In the rows, zero is written as 128.
Known rows, with every step that occurs
E, A, P: [130 133 130  73 128 128 156 165 153 152 202 128  97 151 136 134 109 135
 142 128 127 144  96 140 104 114 129 143  97 114]
P, A, D: [132 152 151 155 117 148 148 127 145 182 151 102 109 131  87 136 107 135
  84  99 121 123 100 157 138 166 102 134  89  64]
E, A: [141 108 119 118 136 128 161 197 171 105 184 122 103 135 118 136  79 120
 129 129 140 130 107 160 108 128 121 106  85 111]
Z, A, X: [ 96 125 130  82 129 141 128 130 159  72 121 150 117  94 155 152 134  83
 140 128 139 123 113  93 137 147 135 111 101 115]
S, A, E: [147 106 124 120 152 161 168 160  54 119 181 138 108 111 148 150 146 132
  98  95 148 148 115 120 142 135  99 136 139 132]
X, H, E, A, Z: [127  97 101 176 117 127  71 133 114 174 118  73 171 149 108 113 135 114
 114 130  72 103 168 178 136 139 100 145 150 128]
X, H: [117 142 144 134 105 113 112 111 137 126 107  78 127 114 109  95 111 156
 102 138 128 130 127 130  90 135 111 121 161 126]
X, A: [130 147 150 142 144 147 133 113 167 123 100 116 108 135 126 128  92 142
 139 143 115 142  77 115 118 149 116 123 125 155]
J, L: [139 125 156 101 143 128 120 134 173  69 145 118 119 122 122  81 117 143
 117 109 130  95 122 103  78 129 130  88 119 157]
H, E, A, Z, L, J: [164  94 111 188 171 101 109 196 162 124 140 154 187 159 186 153 125 114
 163 106 110 123 127 167 146 124 186  92  78 140]
J, L, Z, A, X: [117 141 134  65 134 144  79 145 195  16 129 190 144  73 163 123 167  88
 157 125 160  56 147  87 132  84 160 104  82 190]
P, A, Z, L, J: [180 120 166 173 177 100  96 191 167 176 137 156 169 104 169 152 126 127
 133  85 131 109 119 149 134 120 184 102  82  99]
L, Z, A, X, H, E: [101 141 109 130  99 145  54  91 126  99  61 120 168  84 168 116 178  90
 151 146 132  84 160  88 174 113 139 131 124 161]
A, Z, L: [125 106 160 126 190  94 144 134 172 112 158 156 158 122 170 161 115 146
 114  89 135 137 136 149  87 162 134 121 138 126]
X, H, E, A, P: [124 144 101 125  99 140  94 111  94 184 141  67 132 172 124  87 143 132
 135 137  74 135 137 137 133 122 125 148 140 129]
H, X, A, D: [ 79 155 100 168 118 197 159  62 151 168  78 104 110 184 102 143 108 145
 114 135 115 161 112 126 161 169 102 163 142 140]
L, Z, A, E, H, X: [164  98 135 114 126  92 138 158  41 124 176 217 117  98 217 157 156 129
 156 123 185  99 180 107 144  93 155 156 141 134]
Z, A, X, H, E: [ 86 134 101 139 101 144  67  76 108 110  50  87 160 110 140 114 161  74
 126 148 100 116 151  89 162 148 129 132 138 131]
M, H, E, A: [172 107 100 109 131  82 157 154  98  99 146 105 153 138  72 119 118 107
 142 143  99 135 134 142 130 127 129  89 121 106]
J, L, Z, A, X, H: [106 164 128 102 108 148  38 127 173  37  89 166 149  78 123 100 169  89
 136 133 146  52 171 101 146  65 156 124 129 180]
M, H, E: [163 119 137  93 138  74 144 104  90 115 115  82 168 112 107 103 141 143
 131 135 103 139 133  96 104 142 120  76 148 115]
S, A: [118  99 132  90 157 145 155 159 117 103 165 112  89 122 144 140 119 140
 109 115 149 157 110  92 130 145  99  94 113 112]
M, H: [159 131 154  79 141  67 167 125 118  91 139 109 142 103  94 121 128 158
 116 135 134 145 118 118  82 124 118  94 152 102]
P, A, X, H: [107 155 130 167  86 156  84 131 139 159  88  95 142  87  43 103 136 106
  85 130 132 116 136 152 144 111 126 148 130  92]
X, A, E: [157 149 143 163 138 153 146 123 109 150 110 137 119 117 118 145 122 142
 136 123 117 146  92 136 130 144 118 150 152 166]
L, Z, A, X: [115 133 140  69 129 132 101 148 178  55 137 183 136  58 183 153 143  99
 158 134 179 102 116  94 148 110 149 123  77 155]
Z, A, X, H: [ 83 146 124 112  99 134  87 107 141  90  80 121 131 101 123 129 137  84
 108 150 131 118 138 113 144 124 127 138 141 113]
E, A, D: [106 135 108 135 114 141 174 159 172 122 182 129 115 163  82 149  82 130
  90 123 131 144  99 210 123 149  91 140  92  82]
L, Z, A: [158 118 162  67 155 112 118 169 166  77 153 162 121  68 225 153 124 118
 179 123 169  88 127  78 128 126 144  95  82 148]

Rows
[102 145 131 111 114 125 160  76  97 210 116 148  80 194 134 115 139 175
 154 157 117 176 119 104 128 104 128 184 164 134] -> E, H, X, A, P
[160 126 155  64 165 123  79 157 184  37 154 184 125  83 200 114 134 106
 174 108 153  43 148  74 119 108 161  83  89 182] -> J, L, Z, A
[133 149 116 115 144 124 159  90 111 128  60 122 135 140  76 135 133 143
 149 140 115 160 138  89 135 119 136 121 183 133] -> M, H, X, A
[ 89 145  97 160  82 140 119 160 163  99 119 121 127 126  32 119 115 102
  94 152 134 139 134 194 129  91 127 148 129 112] -> E, A, X, H
[127 108  94 166 107 134  94 139 120 138 117  70 140 156 101  99 106 114
 121 143 100 122 147 151 134 142 124 111 129 127] -> X, H, E, A
[120  87 136 127 117  85 169 128  94 143 152 130  93 157 130 104 105 173
 116 139 170 151 140 116  96 127 131 132 137  96] -> E, H, X
[193 111 164 178 116  79 155 182  43 181 184 163 107 110 107 123 129 137
  95 107 141 120 126 178 113 110 116 143 132  69] -> P, A, E, H
[102 173  97 142 117 141 178  47 123 160  60 122 137 175  46 151 126 147
 111 141 107 170 128 132 156 135 111 155 182 111] -> M, H, X, A, D
[ 96 109 126 193 185  91 163 105 127 157 113 194 131 200 138 156 117 149
 132 115 124 161 166 156 124 128 147 169 176 136] -> E, H, X, A, Z, L
[146  88 107 136 142 132 131 161 142 115 160  94 125 148 133 117 106 111
 136 130 105 120 119 135 126 155 124  96  87 129] -> H, E, A
[129 131 158 147 161 143 110 101 169 158  95 118 131 127 125 145 122 140
 141 129  87 135 108 139 121 147 102 150 145 150] -> X, A, Z
[ 84 155 129 145  76 131 101 103 145 110  86  94 140 105  59 103 133 140
  89 151 151 150 118 142 108 117 111 136 157 126] -> A, X, H
[126 170 118  74 139 144 156  57 104 177  87 122 129 153  95 134 165 160
 165 151 100 174 126  67 138 108 140 159 189 139] -> M, H, X, A, P
[153 129 151 142 160  91 143 180 186  88 135 149 140 121 182 130  82 156
 146 113 172 148  94 117 101 120 192  70  85 134] -> Z, L, J
[149 147 166  17 141 126 109 132 149 131 169 168 112  86 250 146 159 134
 190 122 145 101 117  63 126 108 153 129  90 154] -> L, Z, A, P
[103 114 123 160 158 170 113  82 147 181  77 115 142 142 143 149 138 142
 143 125 104 139 134 101 137 150 117 154 164 167] -> H, X, A, Z
[138 135 110 169 135 187 141  95  84 169  98 123 116 133 137 145 129 141
 139 120 126 154 120  97 147 143 134 158 166 175] -> H, X, A, E
[168  97 136 178 112 112 164 158  23 211 166 152 109 121 117 125 143 142
  97  97 148 124 161 145 132 117 134 160 141  79] -> P, A, E, H, X
[144  95 128 152 110  97 184 131  27 164 161 157 116 139 135 119 130 173
 106 121 163 148 151 143 105 118 129 162 164 115] -> A, E, H, X
[156 135 169  88 141 122  95 150 190  57 160 148 138  87 152  92 130 163
 144 116 163  66 126 100  89  92 145  83  95 193] -> J, L, Z
[ 78 147 111 185  99 132 182  67 109 178 100 146  94 212  84 133 103 167
 108 154 125 166 123 167 147 130 102 178 151 103] -> E, H, X, A, D
[ 70 123  86 154 103 177  90  82  85 118  71  72 148 138  89 109 175 106
  90 139 115 160 135 106 180 126  95 126 151 132] -> S, A, X, H, E
[124 138 150  27 142 125 125 118 134 134 167 137  97 125 219 143 142 118
 160 119 116 130 105  67 117 143 137 128 106 114] -> Z, A, P
[104 130 134  97 125 131 144 105 158 115 142 135 106 145 165 162 107 113
 117 118 121 122 116 126 136 178 106 129 104  91] -> Z, A, D
[164  98 148 108 128  67 160 164  47 113 178 185  98 118 174 152 122 115
 123 121 139 118 134 140 115 126 125 143 138  91] -> Z, A, E, H
[103 144  75 193  80 146 110  98 119 161 112  65 136 191  66 112 104 122
  76 138  90 129 133 197 149 149  90 145 128 104] -> X, H, E, A, D
[106 108  78 148 111 150 129 145 155  91 139 114 141 136  91 124 129  85
 129 143 118 135 108 151 143 133 125 110  75 131] -> H, E, A, X
[159 136 150 185 121  97 167 134  65 153 127 166 101 146 108 131 111 156
 115 140 118 159 102 175 116 113 114 164 170 135] -> X, A, E, H
[118 144 111 190  89 157  66  95 105 179  70  60 158 104  65  87 163  93
  97 137 100 108 143 129 163 134 124 130 126 109] -> P, A, X, H, E
[137  90 134 126 150 115 141 189 161 131 179 127 135 130 118 155 115 123
 128 115 116 114 130 183 106 127 111 145 106 112] -> E, A, Z
